In the rows, zero is written as 128.
Known rows, with every step that occurs:
S G Q: [138  90 126  98 120  80 104 101 130 116 100 132 130  88 154 116 149 187
 100 156 121 161 125 147  95  74 123 114]
S G H: [143  77 122 129 110 127 104 141 113 111 122 147 111  97 146 128 173 200
 117 166 146 136 141 158 126 118 121 120]
F S G: [141 163 135 152 158 106 143 113 105 114 120 111 139  70 133  97 124 160
 140 129 145 137 114 153  60 112  70 116]
Q F: [117 128 187 141 121 155 121 159 117 123 109 116 123 122 126 165 117 121
 139 122 140 134 146 145 150 200 172 147]
U G Q M D: [108  74  75  83 182 103  72 105 187 186  83 137 195 126 131 137  99 159
 130 184  91 214 126 126  93 112 129 134]
P Q F: [122 125 177 133 114 164 126 173 147 126 135 108 112 142 101 193 104  89
 103 121 132 150 187 126 169 152 145 170]
U G S P: [135 128  65 144 167 134 136 114 150 150 114 172 156 136 155  46 181 100
 113 206 159 131  47 164 125 177 167 120]
U G: [126 127 136 146 174 133 113 127 157 154 109 118 175 111 161 118 136 157
 124 173 141 139  85 158 114 130 137 161]
K M D: [114 107 155  98 113 129  51 128 122 129  95  84 183  81 161 137  59 171
 150 152 121 150 120 147  78  94 132 169]
M Q F: [108  78 183 115 143 132 116 152 124 123 140 124 108 150 127 186  74 108
 151 122 116 122 128  83 139 149 192 132]
G Q: [136  92 149  71 112  95 104 120 142 135 110 139 143  95 162 162 119 164
 105 136 114 151 126 125 135 103 161 147]
K M Q: [124 103 160  94 131  99 108 128 128 133 155  89 140 129 175 135  72 150
 151  98  75 129 104 106  88  58 173 154]
P Q F S G H: [135  98 137 140 154 128 168 170 129 115 150 154  81 129  80 170 148 120
  87 100 123 144 214 131 116 149  69 100]
S G: [139 129 143 151 121 128 102 122 109 112 109 106 125  87 152 103 147 175
 132 169 158 149 102 160 100 104 113 129]
G Q P S: [100 160 103 117  93 119 121  89 134 145  98  93 142 157 138 151 111 143
 137  88 104  89 125 107 159  91  97 119]
M K: [126  94 192 139 109 141 112 143 102 122 112  98 124 105 135 139  92 144
 150 144 182  88 127 113 134 146 123 170]
X G Q: [155  72 154  72  97  96 113  86 158 118 118 173 145 101 163 113 149 150
  93 134 104 156 131 139 120 121 147 140]
F Q: [135 129 151 131 160 133 126 177 115 129 123 103 134 110 152 174 124 138
 131 144 149 139 111 139 154  84 168 163]
G S: [134 107 134 130 107 128 139 134 105 133 116 134 132  97 150  96 130 112
 130 158 138 117  74 153 134 153 162 155]
F S G Q: [140 121 122 106 156  61 146  94 125 123 109 143 137  72 141 110 130 169
 100 116 109 155 129 134  57  81  80  93]
U G Q P: [118 112 105 127 148 127 101 100 158 169  83 117 174 125 140 141 132 158
 129 147  87 137 117 141 138  93 130  88]
X G: [161 117 162 119  98 144 108 105 143 111 131 145 151 103 155 101 141 142
 128 142 135 143 113 161 124 149 139 160]
X G H: [164  60 149  99  84 142 114 126 144 109 141 187 125 112 157 121 168 170
 109 147 120 132 145 152 151 168 145 150]
Q P H: [140 155 156 159  69 175  83 141 100 117 152 115 140 114 102 161 112 151
 173 117 126  79 127 114 184  94 114 138]

Rows:
[116 117 171  95 156  85 162 129 131 132 107 155 127 105 118 169 101 110
 104  72  92 142 174 120 110 173 133 114]
G Q F S
[146 129  79 114  94 157 142 138 142 124 149 153 119 148 120  90 146  65
  97 177 149 141 105 135 173 136 166 137]
G S P Q
[109 144  64 181 147 142 142 151 103 124 121 101  99 166 119 151 180 166
 140 120 145  73 133 129 162  67  81  91]
F Q P S G H
[136 187 146 139 131 141 139 145 115  93 161 186 121 136  81 137 132  90
 131  99 148  96 160 105 139 203 131 121]
Q F S P H
[144 132  89 115  98 136 135 124 117 123 121 161 128 124 143  69 155  96
 129 181 163 123  69 150 152 181 189 127]
G S P
[105 123 152 141 194  80 162 119 104 123 143  94 113 122 126 112  95 119
 146  66  66 130 141 114  23 110 104  87]
K M Q F S G
[142 173 108 127 135 152 178 135 142 150 167 121 109 168  72 109  99  53
 151  92 154 147 178  83 135 167  84 133]
F S P Q M K
[111 106 151 146 190 102 155 123 108 110 144 129 102 129 104 141  93 114
 152 103 115 127 138  94  61 131 112  79]
M Q F S G
[125 122 152 150 165 132 161 179 100 162 121  86 105 145 110 150 118 108
 165 116 154 135 134 103 156 127 145 165]
F Q M K
[101 194  78 198 160 142 142 133  93 124 106  56 116 157 121 130 153 141
 161 124 151  82 101 136 139  50  71 102]
F Q P S G
[165 113  92 112  89 141 136  88 133 105 126 196 133 127 153  27 188  87
 115 175 151 129  72 163 140 200 175 121]
X G S P
[ 97 201 109 168  93 170 126 108 115 139 110  65 141 157 135 131 105 127
 178 102 137  73 106 126 158 127  87 138]
Q P S
[125 105 146 145 152 115 153 151 102 113 124 159  95 111 107 143 156 154
 117 108 132 130 181 151  93 198 100  83]
Q F S G H
[ 99 196  98 177 152 161 147 148 111 140 112  68 138 166 126 171 117 118
 165  98 141  70 106 119 176  75 105 136]
F Q P S
[ 87 169  83 165 129 112 125  83 109 135 141  37 128 171 154  88  97 155
 174  78  80  77  88 104  71  25  65  90]
K M Q P S G
[ 99 197  85 193 105 157 118  93 103 123 107  65 129 143 130  99 139 156
 174 120 152  82  99 146 120 102  55 104]
Q P S G
[105 132  94 123 123  65 126  77 144 124  99 118 126 131 162 100 152 174
  87 128 130 117 112 126  80  73  72 137]
P S G Q
[126 123 108 125 109 167 154 158 139 121 143 163  93 165  83 115 151  31
  91 150 150 137 143 139 184 199 185 124]
G S P Q F
[103 112 176 115 175 113 154 144 117 118 150 134 119 139 109 178  56  90
 156  83  99 117 143  83 105 153 151 125]
M Q F S
[119 116  96 148 113 113 127 125 129 117 126 132 111 140 161 112 172 189
 109 135 159  89 124 136 109 118  73 143]
P S G H
[131 152 134 115 111 177 118 159 153 109 144 140 108 167  99 156 133  70
 101 139 158 157 181 127 185 184 175 131]
S P Q F
[169 114  84 105  94 154 145  95 160 110 153 191 120 149 124  48 178  55
  90 172 146 143 109 144 159 155 153 133]
X G S P Q
[101  96 181 111 145 114 124 148 121 131 147  98 114 149 144 159  79 121
 144  75  69 131 134 110  99 130 191 136]
K M Q F
[144 161 124 119 110 163 133 156 163 167 160  94 129 150 106 152 109 101
 133 109 104 203 159 127 163 115 124 174]
P Q M
[137 145 134  94 128  92 137 124 136 102 151 220 121 133  86 151 134 109
  90  89 115 107 172  85 136 173 143 102]
G Q F S P H
[149 165  53 112 100 159 164 142 153 163 162 147 108 176 100  75 152  41
 119 145 123 190 113 138 176 164 163 133]
G S P Q M
[159 192 126 128 121 127 124 129 121  96 169 186 146 117 110 110 124 125
 135 119 160  93 121 106 129 135 114 140]
F S P H
[119 138  98 106 214  90 163 101 177 140 104 190 152 145 121 123 152  99
  84 125 118 149 145 126  95 201 150  76]
U G Q F S P
[128 120 158 136 105 156 145 160 136 165 151  83 105 154  96 145  95  92
 149 106 140 152 173  98 157 130  99 178]
P Q M K
[140 119 145 122  71 129  85 116 118 129 138 140 137 109 107 170 117 162
 134 111  91  97 142  95 183  67 123 112]
G Q P H
[137 113 118 139  81 113  82 106 103 114 130 139 124 104 100 127 156 186
 121 130 101 106 138 113 142  39  87  82]
S G Q P H
